What can hang from each mark:
kagi: pavurud sitot
rugo: pazubo
kaba: redon
peluge: gama pazubo
gama: peluge
sitot: kagi
pavurud: babi kagi
pazubo: kaba pavurud peluge rugo

Each row was made from one small tree. Brackets hold a mark, then the marks that hang from it, in alphabetical order. Every link used is in the known rows. Write each row's tree.
Known rows:
[pazubo [pavurud babi] peluge rugo]: [ 34.6  -0.4  -6.4 -44.4  -5.1 -38.0   6.6  30.6  28.7 -21.4 -37.9  38.6
   4.1 -22.3  25.1 -21.6 -11.2 -25.0  45.4]
[pavurud kagi]: [  8.0  28.8 -12.7  -0.4  -2.4 -78.7  15.7  47.6   5.9 -18.2 -16.8  22.7
   5.7 -18.5  47.4 -33.3  17.8  13.7 -56.3]
[peluge [pazubo rugo]]: [-15.6  -4.2 -14.1 -24.3  -8.1 -60.4   3.8  41.8  11.8 -12.6 -26.2  15.1
   1.1 -15.9  53.1 -36.9   0.4  11.6  -2.5]
[rugo [pazubo [pavurud babi kagi] [peluge gama]]]: [ -4.2   7.4 -12.4 -23.9  -5.3 -40.8  15.9  48.7  25.3 -11.7 -28.8  24.2
  10.3 -12.6  42.8 -13.7 -31.0  14.0   9.8]
[rugo pazubo]: [-20.8  -3.9 -26.0 -24.8   9.8 -66.9  -8.5  40.6  10.6  -0.8 -12.2   6.3
  11.5 -21.3  55.4 -21.7   5.3  29.8 -24.6]
[kaba redon]: [-10.2  -4.7  -9.3 -11.0  -2.1 -86.6   3.9  17.5  14.9 -10.3 -10.3   8.7
  -8.7 -17.1  24.1 -29.3  43.4  12.9 -52.8]
[pazubo pavurud peluge]: [ 26.7 -11.6 -16.1 -23.7  10.9 -51.2  -9.1  34.4   6.3 -16.0 -25.3  42.4
   8.7  -3.2  13.4 -19.3   6.6  -2.2  16.4]
[peluge gama]: [ -7.3  -7.7 -22.5 -28.9   5.5 -63.3  -2.1  44.8   3.7 -24.3 -22.5   9.5
  -0.4  -6.0  42.4 -13.1   3.6  25.9 -51.6]
[kagi [pavurud babi]]: [ -3.9  -3.5  -6.3 -18.1   4.5 -54.1  17.9  35.1  15.0 -30.3 -28.3  11.1
  -4.2  -3.0  40.6 -15.6  19.8  21.7 -32.4]
[kagi sitot]: [ -2.3   3.0 -26.0  -1.5  28.9 -77.4 -10.2  31.9   6.4 -19.5 -18.3   6.8
   4.2   2.2  37.9  -9.6  17.5   7.9 -34.6]
[gama [peluge pazubo]]: [-47.1  -1.8 -22.2 -15.3   7.7 -57.8  -1.3  41.1   2.6  -4.5 -27.8  27.5
 -11.3   3.2  31.1 -25.2  14.3   6.0 -11.8]
[gama peluge]: [-27.6   2.8 -26.4 -22.4  16.2 -63.5  -9.2  34.1   1.7  -7.1 -23.6  28.5
  -6.3  -3.3  27.3 -17.8  27.4  -2.4 -26.1]
[rugo [pazubo kaba pavurud]]: [ -4.9 -10.3 -19.3 -12.8   9.0 -24.2 -15.9  51.5  18.8   2.7   0.0   8.1
  26.8 -25.6  43.0 -16.2  -5.0  34.8 -13.2]
[pavurud babi [kagi sitot]]: [  5.0  40.0  -4.4   6.3   3.5 -75.8  33.5  45.6  25.6 -27.0 -25.6   8.7
  -7.3 -12.8  45.8 -19.0   2.7   3.0 -48.5]
[gama [peluge [pazubo kaba rugo]]]: [-38.5  -0.6 -21.3 -15.3   5.4 -30.2  -6.5  44.0  11.2  -0.4 -23.2  24.6
   0.3 -12.0  34.4 -19.2   8.4  -9.3  -3.0]
[kagi pavurud]: [ -5.1 -10.2 -17.2  -9.8  11.8 -58.7   0.1  32.1   1.1 -25.5 -21.4  17.3
   8.6   3.1  41.5 -16.7  28.0  23.1 -32.2]
[pazubo [kaba redon] [pavurud kagi] rugo]: [ 22.2  15.3   1.8   5.9 -17.4 -25.0   6.9  35.2  32.4 -10.2  -2.0  20.4
  25.8 -36.5  30.8 -31.4  13.5  -4.8 -16.9]
[gama [peluge [pazubo kaba pavurud]]]: [-34.0  -7.0 -16.2  -6.3   7.0 -23.5  -7.0  49.3   9.9  -1.9 -17.6  28.2
   1.0   0.2  21.0 -21.2   6.6   9.9  -2.5]
[sitot kagi]: [-19.5  29.6 -14.6   7.2   9.8 -84.6  -3.4  38.5   1.6 -12.9  -9.2  18.3
  -7.5 -23.7  48.4 -33.2  30.5  13.6 -58.8]
[rugo [pazubo [kaba redon] [pavurud kagi] peluge]]: [ -0.7   1.8 -11.3   4.6  -0.7 -30.7   0.7  37.9  25.9   6.5  -5.3  23.9
  23.8 -25.7  26.2 -15.1   0.6   4.1  -2.9]
[gama [peluge [pazubo [pavurud [kagi sitot]]]]]: [-38.9  10.6 -17.0   6.8   8.4 -48.7   3.0  43.6   8.1  -9.3 -27.0  31.5
   0.2  15.5  30.1 -24.9   0.9   3.8   6.1]
[pavurud babi]: [  4.2   8.6  -6.6 -31.9  -0.2 -68.8  18.8  42.6  21.3 -21.4 -24.6   7.6
 -16.4 -22.8  37.8 -23.8  12.7  16.6 -44.3]

Which tree is each row?
[-38.5  -6.2 -17.5 -14.9   4.4 -44.9  -4.1  42.5   5.5  -6.4 -26.3  32.0
  -5.3   8.5  25.2 -28.7   6.5  11.8   7.3]
[gama [peluge [pazubo pavurud]]]
[-24.0  27.6  -3.9  10.1   5.9 -68.4  14.6  35.8  10.5 -25.2 -19.2  14.7
 -11.8 -14.0  49.8 -25.7  27.9  16.0 -49.4]
[sitot [kagi [pavurud babi]]]
[ -9.4  -4.5 -12.6 -14.2  -4.3 -32.9  -0.6  50.9  15.7  -7.7 -15.8  10.2
   8.5 -26.4  47.8 -27.4  -0.7   9.2 -14.5]
[peluge [pazubo kaba rugo]]
[ 40.8  -9.3 -15.7 -23.4   7.2  -8.4 -16.8  38.9  19.9 -10.3 -18.3  39.4
  26.8 -28.6  18.7 -11.2  -3.4 -26.4  30.2]
[pazubo kaba pavurud peluge rugo]
[ -4.7   1.3 -20.8 -17.8   0.7 -44.1   1.6  46.5  13.8  -7.9 -23.7  29.2
  21.0  -7.7  42.9 -14.7 -24.4  14.4   9.4]
[rugo [pazubo [pavurud kagi] [peluge gama]]]
[-20.2 -15.2 -23.4 -14.6   9.0 -37.2  -6.6  34.7  20.0   4.4 -10.6   9.3
  12.0 -23.7  29.3   2.1   0.9   4.8 -24.4]
[rugo [pazubo [kaba redon] [peluge gama]]]
[ 28.9  -5.1 -11.2 -19.8   0.7 -13.2 -15.8  45.4  21.5 -12.4  -7.2  19.5
  28.6 -32.9  35.0 -21.8   1.2   2.7   0.8]
[pazubo kaba pavurud rugo]
[-37.6  -7.1 -11.4  -9.1  -3.8 -23.8  -4.7  34.7  20.1   0.1 -18.4  26.4
   1.9  -8.7  21.3 -25.1  10.7  -6.3  12.6]
[gama [peluge [pazubo [kaba redon] pavurud rugo]]]
[ 30.0   5.0 -11.3   0.1   2.8 -11.7   3.0  57.5  14.2 -18.6 -16.9  38.6
  22.3 -11.6  16.4  -4.6 -14.5  -3.6 -15.9]
[pazubo kaba [pavurud kagi] [peluge gama]]
[-25.4 -15.2 -15.5 -11.2  -2.3 -29.0   3.4  62.0  10.5 -16.4 -16.8   3.0
   0.8  -7.5  42.5 -13.6 -13.7  33.5 -46.2]
[peluge gama [pazubo kaba]]
[ 31.9 -14.8 -17.6 -29.3   3.8   0.5 -14.9  43.6  19.6 -17.9 -23.0  34.2
  26.1 -21.0  21.6  -1.2 -19.7 -20.8  24.4]
[pazubo kaba pavurud [peluge gama] rugo]
[ -9.5  -0.3 -12.6   3.2  23.5 -56.5  12.3  28.0  17.7 -33.8 -29.6   2.8
  -1.1  14.2  39.6   0.5  14.1  11.2 -23.2]
[kagi [pavurud babi] sitot]
[-14.7 -14.7  -1.3 -16.7 -12.0 -10.0  15.0  65.7  24.4 -22.0 -20.7   4.3
  -2.2  -6.4  34.4 -17.0 -29.5  39.9 -22.6]
[peluge gama [pazubo kaba [pavurud babi]]]
[-27.6  10.2 -13.3  -3.9  -3.7 -19.6   1.1  49.7  15.5  -4.1 -21.9  33.7
   9.0  -9.7  33.5 -27.3  -1.8  -5.6  10.3]
[gama [peluge [pazubo kaba [pavurud kagi] rugo]]]
[ 21.0 -18.1  -9.6 -20.7  -4.4  -8.6  -8.4  26.5  28.7 -12.8 -18.6  29.4
  18.7 -22.5  10.3  -4.5  -3.2 -24.8  17.2]
[pazubo [kaba redon] pavurud [peluge gama] rugo]
[ -0.9  13.7  -6.2  -6.2  -4.6 -23.6  10.9  59.3  31.5  -2.0  -5.2   8.2
  20.0 -32.8  48.2 -21.1 -15.0  30.2 -22.3]
[rugo [pazubo kaba [pavurud babi kagi]]]
[ -8.1 -13.2  -0.9  -5.8 -15.4 -25.1   1.6  39.2  27.4  -6.6  -9.9  12.5
  10.8 -22.0  31.5 -34.4   2.8  13.1   4.6]
[peluge [pazubo [kaba redon] pavurud rugo]]
[ -9.7   5.3  -8.0   7.3  -5.2 -34.9   2.1  43.3  26.8   5.2   4.1   8.4
  25.0 -28.9  39.4 -24.1   4.8  28.0 -27.3]
[rugo [pazubo [kaba redon] [pavurud kagi]]]
[  9.0 -11.3 -16.8 -21.4   0.1 -28.3  -4.4  24.3  23.7 -10.8 -20.6  21.4
   8.8 -29.9  18.6   0.9   8.8 -33.7 -13.6]
[pazubo [kaba redon] [peluge gama] rugo]
[ 27.5  -2.3 -22.5 -24.8  12.1 -27.3 -12.7  36.3  15.6  -7.1 -20.5  31.3
  17.1 -36.4  26.7  -5.7   8.4 -35.7  -0.2]
[pazubo kaba peluge rugo]
[ -2.4   9.8  -4.0 -10.5 -19.4 -47.7  12.9  49.7  16.6 -16.5 -24.5  26.4
  11.8 -12.0  52.2 -46.8 -13.0  15.3  14.2]
[peluge [pazubo [pavurud kagi] rugo]]
[-20.1 -13.7  -2.5 -27.5 -15.3 -37.3  19.2  57.0  20.7 -27.3 -31.0   8.6
  -9.3   3.6  40.7 -26.0 -29.0  42.3 -10.1]
[peluge gama [pazubo [pavurud babi]]]
